Each row was made from one small tree. The marks that hang from a mark follow it in brackets, in alphabetical order. Every link used is in the known rows. Write each row's tree.
In the rows, zero is written as 128.
Known rows
nele[lisuba]: [115 118 110 155 135 104 102 163 109 102 105 130  78 137 109 143  91 139
 135 101 177 158 125 135  90 135 114 126 154 105 102 117 125 117 129 145
 188 138 129 135  65 141 128 143 151 110 133 161 136 168 114 107 103 111
 128  95 105  94 131 104 163 175 105 105 125 132 155 132 127 128 116 113
 111]
pufepa[ditu[dinu fupeg]]: [137 136 118 166 163 121 112 149 117 117 134 113 162 102 122 134  99 161
 120 137 151  72 107 106 158 123 108 156 134  81 123 111 126 108 109 121
  82 152 179 177  84 103 154 145 158 143  89 167 172 116  89  96 185 158
  78 121  92 171 151 106 105 158 150 121 118 106 127 134  78 109 132 167
 127]
lefu[dinu[ditu nele[lisuba tuzotav]]]: [119 123 131 123 144  92 118 144  95 129 116 112 137 105 115 135 109 165
 135 112 124 161 120 139 124 133 101 143 136 144 118  92 130 139  69 125
  77 130 121 189  64 128 166 135 115 102  87 142 130  80  87 140 136  91
 140 118  87 126 189  99 140 154 137 106  96 129 137 147 102 110 216 120
 114]
nele[fupeg lisuba]: [107 110 116 146 133  90  92 156 105 102 114 127  56 155  84 151 108 141
 131  73 157 179 134 141  72 154 111 110 143 140 109 114 116 126 119 148
 209 142 123 131  60 156 136 169 137 104 124 157 129 168 131 114  95  96
 152 105  98  85 147 100 170 156  94  93 131 103 151 140 143 128 126 115
 127]
ditu[binof dinu[lefu] fupeg]: [158 129 145 176 157 127 113 165 119 104 161 122 149 111 139 126 109 163
 103 152 160  92 123 100 166 118  90 141 120  68 113 136 143 125 111 163
  48 113 165 179  86  83 149 149 151 140  90 161 164 105  99 122 190 155
 103 104  79 149 127  98 112 181 161 123 134 125 136 117  63 133 114 211
 131]
binof[ditu lave]: [128 126  84 193 165 132 128 180 132 118 129 164  95 130 115 122 108 146
 134  95 170 148 131 118  98 114 119 138 151  60 116 130 139  95 141 139
 180  85 122 118 112 131 142 129 208 129 146 128 105 192 131  65  90  98
  95 118 127  92  94 132 154 153 102  82 118 151  97 125 111 191  96 128
 144]
binof[lave]: [149 123 106 188 155 128 129 187 130 108 113 156  95 125  96 132  94 137
 129  97 144 130 115 116  91 110 110 134 149  71 108 116 139 100 137 134
 176  93 134 118  93 141 135 127 185 153 145 143 110 161 132 105 107 106
  89 109 124 104 100 121 173 162 115 101 126 160 123 138 105 170 128 135
 131]
binof[ditu[fupeg] lave]: [140 138  86 202 173 143 138 202 146 108 144 170 104 124 119 114  98 144
 137 112 163 127 144 121 108 121 110 140 156  40 118 131 138 106 127 144
 157 100 126 127 119 138 135 131 190 149 139 132 118 166 124  73 105 123
  87 117 123  99  95 136 137 149 111  89 121 160 106 114 110 180  87 137
 119]
lave[binof[ditu[dinu[nele[lisuba]]]]]: [107 108  77 153 176 118 143 176 144 135 142 160 100 102 136 139 115 153
 147  94 187 166 136 123 111 136  96 160 172  81 149 123 146 117  95 150
 122 113 108 147 100 145 187 139 181 106 107 141 119 172 111  65  92 115
 137 121 112  96 108 132 124 162  99  71 101 133 105 107 115 178 126 101
 122]
lave[binof]: [138 124 104 185 155 118 130 190 143 113 115 150  99 118  93 132  86 130
 131  93 154 139 117 114  95 111 117 138 159  72 112 121 145  99 122 134
 185  92 125 125  93 140 148 121 189 145 150 146 106 152 137 105 108 110
  95 110 120 106 108 123 166 158 113  99 128 163 128 133 101 171 126 136
 132]
ditu[binof dinu]: [137 121 128 160 147 122  89 148  96 110 136 121 123 121 141 134 120 163
 107 111 173 122 108  93 151 122 104 134 145  99 123 149 142 113 143 155
 120  94 146 154  85  83 137 147 184 140 112 162 143 169 117  82 154 117
 106 101  94 123 129 106 150 188 134 117 137 117 131 127  85 155  84 185
 159]
dinu[lefu]: [133 119 126 173 143 105 126 160 121  97 113 133 118 117  87 131  90 144
 111 125 149 124 117 118 114 105 127 137 115  78  90 108 135  91 111 132
 135 116 153 162  73 122 142 132 160 117 132 145 129 113 115 138 143 122
  97 110 103 132 136  90 141 158 130 107 130 154 139 141  82 135 150 144
 118]
lisuba[nele[dinu fupeg[ditu[binof]] tuzotav]]: [141 125 181 122 123  80  96 181  58  99 137 124  79 174  67 124 119 160
 107  51 109 203 138 143  39 139 104  66 114 170  92 103 130 182 110 108
 198  96 120 114  84 120 102 166 114 135 115 152  81 143 178 131  81  51
 188 101 108  72 187 108 199 115 100 122 162  82 139 164 175 118 134 165
 183]
lisuba[nele[fupeg[ditu] tuzotav]]: [112 115 150 124 134  81 102 167  78 112 108 120  80 141  69 122 115 166
 123  59 118 188 136 151  46 144 131  78 139 174 105  90 124 153 103 102
 217 116 147 137  81 127 116 163 120 115 110 141  98 151 167 107  86  69
 167 105 109  94 190 118 174 102 111 113 143  87 139 158 164 104 141 140
 156]
binof[ditu]: [106 128  87 173 154 118 112 159 114  98 120 147  97 126 114 119 103 152
 127  97 178 148 132 118 118 123 140 138 150  80 110 136 133  85 133 132
 189 105 123 143  99 122 126 134 197 115 148 136 117 187 123  63 108 100
  99 115 121 103 133 112 141 156  96  91 129 146 116 126 113 167  77 122
 135]
lisuba[nele[tuzotav]]: [116 120 133 149 155 105  95 160  80 109 105 127  91 122 116 120 116 174
 124  82 136 178 142 149  73 118 140 102 157 131 114 116 138 129 105 127
 202 101 123 158  81 114 108 139 139 132 124 134 109 178 139  94  90  82
 147  80 106 101 179 131 164 133 111 110 136 114 144 147 137 118 118 148
 136]
nele[dinu[lefu]]: [148 122 145 166 143  98 138 183 114  76 128 147 116 134  67 138  75 138
 103 111 143 134 124 113  87  98 112 133  90  75  74 104 133 105 104 113
 140 123 132 147  75 144 128 133 148 134 145 161 106  97 124 169 129 109
 106 117 115 120 141  78 160 152 109 105 136 159 146 150  99 137 159 135
 128]
fupeg[ditu[binof dinu[nele[tuzotav]]]]: [133 118 138 111 127 101 129 171  97 109 134 127 129 110 103 112 112 165
 124  99 135 134 104 108 138 141  95 124 150 141 123 115 139 139 110 111
  99  94 158 159  91 101 141 141 151 136  92 153 113 122 134  99 138 106
 126 114 111 101 170  98 161 159 132 132 130 131 125 136 121 131 129 142
 149]
ditu[binof[lave] dinu fupeg]: [170 132 127 190 166 147 116 189 127 116 161 142 130 120 144 127 114 158
 116 126 158  99 121  98 146 123  76 137 152  62 130 142 145 133 133 165
  86  93 147 140 105 101 143 143 174 173 104 158 147 146 115  90 158 142
  94 104  96 123  95 128 139 182 148 116 132 132 122 112  84 165  94 201
 140]
tuzotav[nele[fupeg]]: [120 111 117 158 125  92  89 171 122  81 110 138  65 150  75 146 109 126
 114  70 145 154 132 133  84 142 113  97 135 125  97 123 129 107 125 136
 213  99 122 152  66 132  99 149 162 131 134 166 126 176 142 103 103  82
 109 118  96  93 141  99 209 142 107 101 127 123 120 153 136 117  91 118
 149]
fupeg[ditu[binof dinu[nele]]]: [134 119 129 114 128 108 136 165  98 105 138 131 124 110 102 120 101 151
 120 107 146 117  93  97 146 145  88 139 150 118 119 110 138 132 118 121
  91 109 168 142  92 109 153 145 153 138 100 165 123 117 128 103 155 114
 109 123 113 108 142  91 151 176 130 134 138 138 132 126 112 143 125 138
 136]
pufepa[ditu[binof fupeg] lefu[dinu]]: [160 171 137 178 156 120 106 111  94 138 152  80 180 133 116 100 123 156
 108 169 114  79 111 123 178 112  89 143 105  92  99 114 138 141 111 134
  10 110 188 165  59  63 193 134 138 131  68 160 160  61  57 142 221 149
  90 141  67 189 160  93  93 180 188 132 136  88 124 152  56 116 168 210
 133]
ditu[binof fupeg]: [154 148 124 180 142 134  99 176 106  87 146 133 108 140 120 112  96 143
 118 118 146 116 125 117 145 131 105 125 157  74 105 148 136 125 133 163
 137  95 131 140  92 107 109 136 159 169 136 153 137 139 122 105 151 129
  94  90  99 101 128 106 161 190 128 135 158 150 150 122 103 149  72 184
 125]
lefu[dinu[nele[fupeg[ditu[binof]] lisuba]]]: [125 121 130 104 124  90 125 152  88 121 137 115  90 138  80 123 117 141
 131  91 124 171 117 133 109 168  75 117 142 168 112  94 130 162  95 134
  96 124 139 129  66 136 178 164 109 104  91 158 111  88 114 139 134  91
 154 134 101  97 160  89 156 167 121 112 133 118 147 135 133 138 175 106
 113]
lisuba[nele[dinu fupeg[ditu]]]: [131 119 158 119 131  83 121 182  77  90 125 136  72 158  51 138  89 143
 110  61 125 175 127 134  31 142 108  93 113 144  86  76 123 158 104  97
 205 140 141 101  83 157 120 168 112 133 127 169  92 124 168 144  92  68
 155 119 120  92 163  98 175 115  92 111 157  99 153 151 166 121 148 126
 147]
lave[binof[ditu[dinu fupeg]]]: [128 126  88 191 185 133 137 200 159 125 149 158 125  98 133 126  99 155
 133 115 188 123 141 105 126 122 110 153 160  50 135 134 147 104 106 139
 132 110 134 150 116 127 162 134 198 134 116 146 130 160 118  62 125 137
  95 125 114 125 103 136 109 142 123  80 110 144 103 104  92 175  93 147
 129]
lave[binof[ditu[dinu[lefu]]]]: [123 111  99 189 179 117 141 177 154 133 139 151 132  98 126 135 110 154
 122 119 187 138 133 103 120 103 114 154 129  56 125 124 150  94 108 136
 112  98 142 157 103 110 187 134 205 101 109 137 122 154 117  80 123 123
 108 131 107 138 102 125 110 142 128  71 102 133  91 119  73 178 131 153
 147]
ditu[binof[lave] dinu[nele[lisuba]] fupeg]: [158 125 115 153 164 141 133 185 123 122 172 149 108 117 151 134 119 154
 136 118 149 125 127 121 139 147  53 148 171  78 146 130 142 160 101 184
  53 108 124 146  95 133 163 148 134 163  86 158 149 130 100 102 138 143
 131  99  90  94 106 126 138 203 132 115 123 133 134 103 108 157 123 156
 106]
dinu[nele]: [120 120  96 135 146 116 140 162 111  85 116 153  91 106  86 122  90 145
 132  89 128 138 116 127 122 135 120 151 167 100 123 114 136  98  93 131
 149 112 117 157  86 160 140 128 148 153 141 140 109 128 117 116 121 110
  98 107 122  93 155  98 158 179  95 113 138 177 150 130 118 151 131  91
  93]
lave[binof[ditu[dinu[lefu nele] fupeg]]]: [130 120  91 174 191 129 170 192 164 123 163 166 136  81 123 121 102 156
 132 125 162 125 141 113 137 121  99 169 149  45 140 118 151 108  69 145
  65 110 132 175 112 137 191 132 171 128  99 134 126 109 104  96 137 145
 105 131 108 130 114 125  92 149 125  80 105 155 101 104  82 173 143 134
 107]

Which tree is each row?
[118 114 140 138 120  75 113 183 105  96 104 127  92 142  45 122 105 153
 126  65 121 168 125 131  72 145 130  85 128 168  97 101 120 122 115  88
 216 113 152 143  76 137 113 154 147 117 119 143  96 135 162 113 102  83
 135 122 119  95 190  98 186 105 111 111 133 117 130 162 151 112 138 125
 157]
nele[fupeg[ditu] tuzotav]
[109 110 105 168 167 112 123 148 125 115 133 139 136 100 131 132 114 171
 112 128 192 127 132 104 137 112 126 151 117  74 116 127 138  85 112 132
 107 120 156 177  93 100 162 146 190  90 106 142 141 155 104  78 142 124
 105 128 103 145 130 106 100 147 125  80 108 122 104 122  78 152 113 144
 140]
binof[ditu[dinu[lefu]]]
[146 111 120 146 159 124 123 155 106 122 160 149  97 125 114 135 140 161
 118  74 122 143 113 109 130 142  73 137 152 113 151 132 142 134 111 166
  97  77 121 139  97 127 173 161 162 160  96 140 116 147 128  97 128 102
 130 113 100  93 121 119 164 185 118 102 136 119 113 128 105 181 133 158
 155]
ditu[binof[lave] dinu[nele[fupeg]]]
[119 102 132 135 118  81 107 183 126  94 112 131  94 133  69 149 102 131
 112  82 158 134 117 115  85 149  98  96 122 141  95 103 128 121 122 105
 177 120 168 151  69 122 114 160 158 117 102 186 134 154 146 100 123  93
 107 142  99 114 144  93 191 121 128 106 114 106 110 149 136  99 109 116
 159]
tuzotav[nele[fupeg[ditu[dinu]]]]
[150 136 181 146 137  99  81 158  56 106 137 117 116 156 124 137 112 170
 101  85 119 179 127 136  81 106 112 102 110 119  98 118 134 166 108 133
 150  85 100 150  87  95 101 142 130 144 121 147 111 143 148 130 102  59
 162  80  86  95 179 111 185 145 118 128 148  94 136 161 131 118 144 206
 187]
lisuba[nele[dinu[ditu[binof]] tuzotav]]
[126 122 124 112 119  97 133 161  92  93 137 139  79 139  55 117 105 136
 125  66 106 153 106 125 113 162  98 120 148 142 114 107 129 136 106 128
 145 102 137 128  87 147 146 155 133 142 123 144  98 111 147 124 123  91
 126 120 116  72 159  88 180 169 100 128 158 138 140 140 141 150 135 117
 134]
dinu[nele[fupeg[ditu[binof]]]]
[139 111 144 154 120  83 110 190 127  78 123 140  86 157  90 160  85 115
 112 110 170 161 140 140  60 119  82 107  96  88  67 105 132 135 108 133
 149 124 111 152  49 138 103 134 133 107 126 189 130 135 118 156  95  94
 136 115  89  92 123  83 200 153 114 101 110 130 130 153 133  97 138 109
 130]
tuzotav[nele[dinu[lefu] lisuba]]
[116  98 166 122 145  75 112 159  87 125 119 113 112 120  82 133 126 182
 110  86 127 170 136 139  62 134 119  89 109 169 109  78 128 151  86 101
 147 128 175 167  75 108 147 172 116  95  75 146 118 123 149 123 115  86
 172 115  95 130 190 115 136  94 135 103 125  68 127 154 132  90 176 160
 159]
lisuba[nele[fupeg[ditu[dinu[lefu]]] tuzotav]]
[181 143 147 171 147 132 149 163 120 116 171 141 152 119 113 130  97 141
 115 143  93 103 104 120 158 116  68 162 112  40 112 103 140 147  85 173
   4  86 134 172 101 118 173 128 128 159 102 130 144  46 103 164 171 130
 100 106  79 116 118  99 138 192 157 135 133 157 119 133  65 152 201 203
 130]
dinu[ditu[binof[lave] fupeg] lefu nele]
[130 121 133 161 155 104 114 121 110 127 124 104 170 103 114 144 111 161
 107 142 151  86  97 104 149 102 111 158  99  88 112 101 129  99 113 119
  60 139 188 187  70  86 181 144 168 106  83 159 162 109  89 117 182 141
  92 128  84 181 148  93 105 156 158 111 111  96 112 150  58 114 177 171
 149]
pufepa[ditu[dinu[lefu]]]
[124 124  78 169 188 135 159 197 158 120 156 169 122  86 128 118 102 156
 140 107 166 130 140 112 134 132 102 166 173  55 149 126 149 109  79 143
 104 108 119 160 120 146 176 132 180 145 109 138 120 139 112  70 122 137
 100 126 118 114 115 133 106 153 111  83 110 156 106  98  99 179 111 123
 107]
lave[binof[ditu[dinu[nele] fupeg]]]
[175 141 146 191 162 133 118 147 120 138 166 113 177 122 141 134 122 156
 108 158 134  75 103 103 165 103  70 150 106  51 120 118 138 137 124 157
   7 103 178 164  91  69 182 143 163 144  72 154 168  99  91 116 192 159
  93 117  73 165 109 114 110 176 179 124 122  95 101 136  52 138 160 227
 158]
pufepa[ditu[binof[lave] dinu[lefu] fupeg]]
[133 118 156 127 121  88 107 117  85 118 157 111 106 150 100 154 121 144
 114 104 110 167 107 140 129 147  75 138 101 117 111 100 123 160  85 180
  52 115 118 172  65 123 182 165 105  97  89 137 147  77 110 167 141  96
 165 103  61  95 154  79 154 191 129 121 135  96 134 148 100 125 212 176
 152]
dinu[ditu[binof] lefu nele[fupeg lisuba]]
[118 106 158 121 116  74  82 167  90 122 130 104  92 157  98 139 132 166
 124  76 154 186 128 132  84 161  91  80 129 187 113 116 120 166 126 126
 161 118 151 143  66 105 132 176 135  88  76 160 128 161 146  97 106  89
 185 110  88  86 177 105 177 131 126 110 120  63 128 149 154 105 131 155
 175]
nele[fupeg[ditu[binof dinu]] lisuba tuzotav]
[153 127 189 145 135  89  91 138  59 106 154 115 106 167  94 156 112 152
  85  87 110 173 122 133  75 116  94 107  73 113  88  96 126 170  99 150
 118 109 120 142  79 110 142 171 112 124 110 152 122  99 146 169 126  66
 168 101  74 111 158  90 161 148 123 118 159  74 136 161 113 125 183 215
 187]
lisuba[nele[dinu[ditu[binof] lefu] fupeg]]
[118 115 139 126 133  90 111 161  81 107 113 124  75 140  67 132 102 147
 121  69 130 165 122 138  55 149 121  96 140 150 100  82 125 145 113 113
 205 134 162 115  81 138 132 168 123 120 118 156 110 144 161 114 103  79
 146 112 112 101 158 111 161 124 108 114 153  97 147 145 151 120 136 133
 141]
lisuba[nele[fupeg[ditu]]]
[131 107 141 141 135  93 145 174 125 110 114 124 148  98  80 136  83 150
 111 135 167  99 100  94 116 120 107 135 107 103  89  84 131 108 112  92
  99 145 208 157  77 112 160 144 157 102  94 171 137  94 123 128 165 131
  94 136 110 154 137  85 122 135 151 114 114 132 130 136  87 115 163 139
 132]
fupeg[ditu[dinu[lefu]]]
[141 142 121 142 156 117 144 158 112 111 135 128 155  91 103 125  85 152
 124 135 115 100 112 118 157 132 101 164 137  94 114  90 132 123  64 126
  48 137 144 185  87 138 168 132 117 146 100 150 142  39  85 150 182 125
  83 130  96 154 166  91 114 164 146 119 115 164 146 129  76 126 195 135
  91]
lefu[dinu[ditu[fupeg] nele]]
[114 101 131 106 121  74 153 160 115 104 129 135  82 132  46 137  95 135
 132  94 120 167 119 146  79 162  89 124 117 139 101  67 121 144  75 125
 110 146 153 149  61 169 176 164  95  89  97 152 117  73 124 168 116 107
 156 128 102  91 157  78 148 148 109 107 127 127 146 143 138 113 207  86
 101]
dinu[lefu nele[fupeg[ditu] lisuba]]
[115 106 124 129 143  90 137 158 114 105 121 137 100 114  93 127 111 159
 136 107 126 177 141 155  97 130 108 131 136 123 114 102 134 128  67 141
 108 116 114 190  60 146 152 133 112 101 106 129 118 106 102 147 103 110
 158  96  96  92 177  99 151 159 113 103 111 144 143 144 120 111 189 100
  96]
dinu[lefu nele[lisuba tuzotav]]
[140 122 141 138 123 107 114 169 101 108 129 117 130 123 109 128  98 150
 112 115 170 112  93  90 136 133  98 124 136 112 103 118 136 126 146 118
 120 110 185 131  88  89 136 148 174 127 104 173 131 139 135  94 158 113
 102 121 108 121 129  94 153 165 143 131 138 121 129 131 106 137 106 168
 159]
fupeg[ditu[binof dinu]]
[109  92 157 122 124  61 113 171 114 121 117 110 108 135  75 146 117 166
 125  94 153 175 133 137  66 149 101  91 103 178 102  85 117 149  96 104
 141 148 171 167  54 125 152 176 121  66  68 159 132 120 133 129 114 104
 177 126  91 116 180  96 149 104 136  94 101  72 127 155 137  83 182 131
 150]
nele[fupeg[ditu[dinu[lefu]]] lisuba tuzotav]
[178 127 143 195 166 140 130 183 135 120 169 138 149 115 139 130 116 159
 107 149 152  92 121 100 148 109  71 141 120  48 117 131 147 134 119 169
  38  94 164 158  98  90 163 143 163 153  90 154 153 108 106 120 174 153
 100 107  84 141  94 117 121 178 167 114 125 130 118 116  61 156 132 216
 139]
ditu[binof[lave] dinu[lefu] fupeg]
[136 120 149 132 117  79 133 199 103  73 124 144  85 161  24 139  75 129
 110  64 129 152 116 112  55 141 106 102 100 135  77  86 118 130 115  82
 205 138 145 104  82 169 117 160 139 137 139 173  88 103 166 153 109  84
 121 139 132  93 158  74 190 120  91 109 147 132 144 156 153 131 146 110
 148]
nele[dinu fupeg[ditu]]
[134 108 169 137 123  77 104 163  98 114 135 109 126 135  77 126 132 169
 104  92 128 155 120 114 106 134 105  89  99 163 104 112 128 141 113 111
 123  96 172 166  75  90 144 167 149 101  80 147 117 119 148 120 140  97
 152 125  90 120 181  95 160 119 147 114 129  82 114 158 115 114 153 185
 186]
nele[fupeg[ditu[binof dinu[lefu]]] tuzotav]
[124 113 144 131 134  83 126 142 107 117 122 121 133 113 105 145 103 159
 129 120 118 162 120 148 116 123 102 142 110 113 107  87 127 139  62 141
  67 123 122 208  63 132 162 135 108  90  91 131 142  76  97 160 125 104
 152 100  76 111 183  89 145 156 135 113 101 126 132 154 100  95 230 139
 124]
dinu[ditu lefu nele[lisuba tuzotav]]
[114 119 127 125 133  91 113 150  99 113 116 126 113 119 111 142 101 160
 139  94 123 169 118 147 112 138 108 139 145 127 121 102 125 138  79 137
 122 124 105 186  71 141 138 132 120 112 104 136 133 116 110 125 108  92
 148  95  90  90 186 101 165 161 115 116 108 130 137 149 125 107 188 122
 126]
dinu[ditu nele[lisuba tuzotav]]
[137 107 144 137 124  94 104 174 107 131 140 121  84 159  98 152 121 141
 126  84 161 159 112 118  80 159  65 101 131 142 112 104 122 167 142 143
 139 124 160 102  76 123 161 178 147 104  84 170 130 154 145 103 111  96
 160 122  96  88 110 110 172 153 128 106 125  77 122 136 139 141 139 154
 167]
nele[fupeg[ditu[binof[lave] dinu]] lisuba]
[154 105 137 151 159 118 137 150 113 127 167 144 115 120 108 138 142 160
 107  99 115 139 114 111 133 128  70 142 120 101 140 119 145 138  97 169
  46  79 136 157  90 118 194 160 150 141  83 134 122 110 119 128 145 114
 135 118  88 112 118 107 144 181 135 100 130 115 107 133  84 172 172 173
 155]
ditu[binof[lave] dinu[lefu nele[fupeg]]]
[121 120 105 177 175 124 134 170 139 107 150 145 145  96 132 124 105 170
 117 143 186 106 144 108 147 120 119 153 122  57 119 126 137  95  98 137
  87 133 160 186 102 109 155 148 172 109  98 146 154 130  97  87 159 149
  97 126  99 152 131 110  80 145 135  86 109 132 111 109  76 140 105 152
 117]
binof[ditu[dinu[lefu] fupeg]]
[123 101 143 134 132  81 132 167 120 107 122 123 120 119  57 141  98 151
 108 101 147 124 109 106  98 140 108 119  99 135  97  83 123 118 108  99
 131 146 196 151  74 128 163 168 146  99  91 165 129 100 138 133 151 113
 116 143 103 142 153  84 134 121 137 103 122 105 128 146 105 116 167 140
 147]
nele[fupeg[ditu[dinu[lefu]]]]
